Each row comes from the steps of one walk. Every step used is in the known rows, and no mark comes twice. Write the walk behind each row, first mark first.
Known rows
sizeko/tatira/libe: 3	10	-9	1	-11	20	3	-9	-18	-7	4	-15	-19	-8	18	13	1	2	-7	-11	-12	0	12	6	-23	-18	4	0	-11	1
fiva/tatira/sizeko/farub: -3	-2	2	0	13	-9	-11	0	-9	2	10	7	-7	34	-23	28	-20	-6	1	9	-12	-14	-4	-1	5	6	12	1	7	17
puse/segod: 6	-26	-19	-13	-23	-10	1	8	-5	-23	7	-20	20	-9	21	-3	20	10	22	-6	2	2	10	25	1	-7	1	13	-6	-10
libe/segod: -10	4	7	3	11	-17	2	4	9	-16	-9	-6	0	-21	28	-1	7	16	9	-9	-3	6	1	3	-3	8	-8	6	-6	-18
leda/farub/fiva/tatira/libe/segod/puse: 3	-1	14	-6	4	17	3	-5	10	25	6	6	-1	-16	-13	-22	11	0	4	8	23	-8	8	-11	-2	13	4	-22	17	-3
segod/fiva/tatira/libe: 12	9	28	-2	-7	2	2	3	-12	11	9	14	-13	29	-7	-25	9	7	-14	-2	2	7	-4	-12	9	-22	-15	-2	4	-4
fiva/tatira/libe: -3	1	25	-5	21	3	10	-3	1	7	29	4	-25	30	3	-4	8	1	-12	10	-6	-16	-12	2	14	-10	-6	-14	14	3
farub/fiva/tatira: 6	8	-12	2	3	20	22	-8	-3	20	14	13	5	-3	1	-4	-10	-14	9	11	3	-3	-9	5	8	7	-9	-2	14	-9
fiva/tatira: -1	-3	3	-7	24	-3	1	-3	-1	3	25	4	-14	35	-2	4	1	5	3	9	-8	-10	-7	8	9	-1	-8	-2	14	2
donum/fiva/tatira/libe: -1	-5	10	-2	12	8	13	4	7	18	18	14	3	0	31	5	17	11	-39	1	-7	-15	-13	-22	9	-18	-2	-17	12	-1
sizeko/tatira/libe/segod: 0	12	1	5	-5	13	7	-5	-12	-11	-4	-20	-21	-12	28	13	5	8	-10	-15	-14	2	11	0	-27	-14	0	-2	-11	-5
farub/fiva: 4	8	-24	1	-13	19	18	-11	-8	9	0	10	16	-33	5	-9	-10	-13	16	4	10	5	2	10	4	7	-4	3	2	-15
segod/libe/tatira: -9	-17	-9	-8	15	17	-1	-1	-12	-1	-10	-7	8	-11	4	-37	18	-16	-14	-12	4	22	-2	7	7	-4	-8	9	-10	-1
tatira/fiva/donum: -15	13	28	-2	-31	-12	-10	-3	37	-4	-28	5	9	10	-31	-15	-8	-19	3	17	7	10	-3	9	-7	2	18	-8	-14	22
libe/tatira/sizeko: -11	-22	-8	-2	20	-10	-8	9	-5	18	-10	13	3	-12	-20	-1	-5	-11	7	1	-5	-1	6	1	1	7	15	-5	12	13
fiva/tatira/libe/segod/puse: -1	1	30	-2	28	-8	10	4	7	7	17	0	-24	28	10	1	19	6	-17	0	-11	-13	-10	-1	5	-6	-15	-11	14	-5
sizeko/farub: -7	2	-21	3	-16	-12	-25	-18	-14	-30	-11	-18	4	-15	2	9	-11	1	11	-2	-1	2	12	14	7	12	23	15	-6	2
donum/fiva/tatira/sizeko/farub: -1	-6	-5	2	7	0	-2	6	0	16	4	17	16	3	11	29	-3	7	-30	-1	-11	-12	-5	-22	4	-6	10	-6	6	7
libe/segod/fiva/farub: -1	5	20	1	1	-23	-6	21	11	-19	-17	-2	2	-1	5	-16	6	14	0	-12	4	15	-5	-8	-2	3	-23	14	-17	-13
sizeko/farub/leda: -3	2	-31	22	-8	0	-12	-19	-2	-24	-9	-26	-5	-14	-8	7	-21	2	20	0	3	8	4	0	17	14	19	9	-5	9
sizeko/tatira: 6	7	-29	-1	-9	11	-7	-11	-22	-11	-1	-12	-6	-3	12	21	-6	7	8	-7	-14	8	16	15	-29	-8	1	13	-12	-1
leda/farub/fiva/donum: -5	-3	3	-10	-19	10	-11	-10	13	14	-6	0	13	-19	-20	-29	0	-10	15	18	33	0	5	-7	-3	15	18	-20	5	-4
fiva/farub/leda: 0	-14	-18	3	17	-9	-8	17	22	-26	10	-7	-7	17	-33	-2	-20	-6	17	13	18	1	-25	5	14	11	-18	9	-11	15
segod/puse: 12	-4	-24	-10	3	-17	-22	-3	-9	3	-12	8	22	-2	-9	14	16	7	5	-12	-6	6	14	27	-10	-5	-18	24	5	-12
tatira/sizeko/farub: -6	0	-14	2	-12	-12	-22	-4	-20	-14	-19	5	14	-11	-27	34	-28	-9	11	-3	-3	-4	11	2	-1	10	28	10	-11	16

Write each row's walk
-1	8	-21	9	-16	7	-3	-19	-11	-9	-4	-13	4	-9	2	5	-18	-9	9	5	-2	-1	6	6	10	18	14	9	4	-1
sizeko/farub/fiva/tatira
16	-17	6	-9	-28	-5	5	15	-7	-6	11	-11	8	17	13	-19	29	11	4	-7	1	5	5	5	3	-21	-9	8	-2	-5
puse/segod/fiva/tatira/libe
-1	-3	5	-5	23	-6	-3	5	-6	11	17	18	-6	35	-21	24	-14	-4	2	12	-9	-13	-9	1	3	1	2	-3	9	14
fiva/tatira/sizeko
-4	13	24	5	-12	-27	-9	9	13	-9	-29	-8	4	1	14	-20	14	12	-3	-13	1	18	0	-11	-7	-3	-15	8	-15	-20
libe/segod/fiva/donum
-6	2	34	0	25	-3	15	2	8	2	23	0	-28	26	15	-5	11	7	-15	4	-9	-14	-15	-5	10	-5	-12	-16	12	-3
fiva/tatira/libe/segod
7	12	-4	3	-3	7	3	-5	-11	-5	-9	-18	-16	-9	26	15	11	10	-12	-20	-18	2	16	4	-31	-15	-7	4	-10	-5
sizeko/tatira/libe/segod/puse
0	-1	-5	10	18	-3	-5	0	-4	5	9	4	-14	35	-29	27	-23	-5	5	11	-10	-11	-7	-8	9	9	10	-3	8	20
fiva/tatira/sizeko/farub/leda
2	11	-10	12	-12	1	0	-14	-4	-5	-11	-16	1	-13	7	3	-6	-7	-4	-6	-6	-2	7	0	5	15	8	7	6	-6
sizeko/farub/fiva/tatira/libe/segod/puse
3	2	-1	0	13	-27	-7	6	8	-7	-21	-4	10	-15	19	10	19	17	3	-19	-9	8	8	12	-12	4	-21	16	-2	-19
libe/segod/puse
1	-3	3	-10	1	21	0	-9	4	21	13	9	1	-12	-17	-22	-1	-2	17	17	26	-7	5	-8	2	15	11	-21	16	0
leda/farub/fiva/tatira
2	-35	-20	-14	-13	5	4	11	-8	-15	-3	-27	22	-10	21	-30	33	-4	4	-16	3	16	7	18	1	-9	-5	14	-12	-5
puse/segod/libe/tatira
3	16	10	6	-18	3	0	-4	-7	-6	-15	-20	-21	0	22	0	8	7	-18	-15	-13	8	10	-8	-29	-19	-2	0	-18	-5
sizeko/tatira/libe/segod/fiva/donum
-9	1	22	-6	-14	-7	-5	17	34	-17	-12	14	6	5	-45	-8	-18	-16	10	16	11	5	-10	17	-3	7	5	1	-18	33
tatira/fiva/farub
-2	-14	-12	-8	3	-7	-6	18	14	-7	4	12	23	-11	12	10	3	6	-25	2	8	-5	-16	-8	3	-5	-7	3	-7	0
donum/fiva/farub
5	10	3	2	0	25	29	-9	-1	21	19	12	-4	-7	6	-11	-5	-16	-2	10	4	-7	-11	-3	10	0	-6	-11	15	-7
farub/fiva/tatira/libe
2	-5	-12	11	11	3	4	6	5	18	5	15	10	3	9	28	-6	7	-24	1	-9	-9	-11	-30	9	-6	9	-10	7	10
donum/fiva/tatira/sizeko/farub/leda
-4	5	-22	6	-19	1	-10	-6	-18	-4	-21	10	20	-23	-26	29	-33	-18	12	-1	0	-2	10	-1	-2	14	27	8	-9	12
tatira/sizeko/farub/fiva
2	12	27	6	8	-15	4	11	4	-2	-7	0	-7	11	17	-13	11	20	-1	-11	-5	12	-1	-12	-2	-2	-21	6	-3	-16
libe/segod/fiva/tatira
-1	7	32	10	2	-1	14	12	16	-10	-3	-5	-18	-8	8	-23	11	6	-13	-11	8	4	-13	-18	13	-12	-15	-11	-9	-6
tatira/libe/segod/fiva/farub/leda
1	-4	4	-7	0	19	-1	-6	1	25	10	14	6	-10	-29	-11	-6	-6	17	18	26	-8	6	-10	-2	15	17	-23	15	5
leda/farub/fiva/tatira/sizeko
5	7	-11	2	1	16	21	-2	-7	26	9	21	7	-1	-14	7	-19	-19	9	10	1	-5	-7	-2	2	8	-3	-4	10	-1
farub/fiva/tatira/sizeko
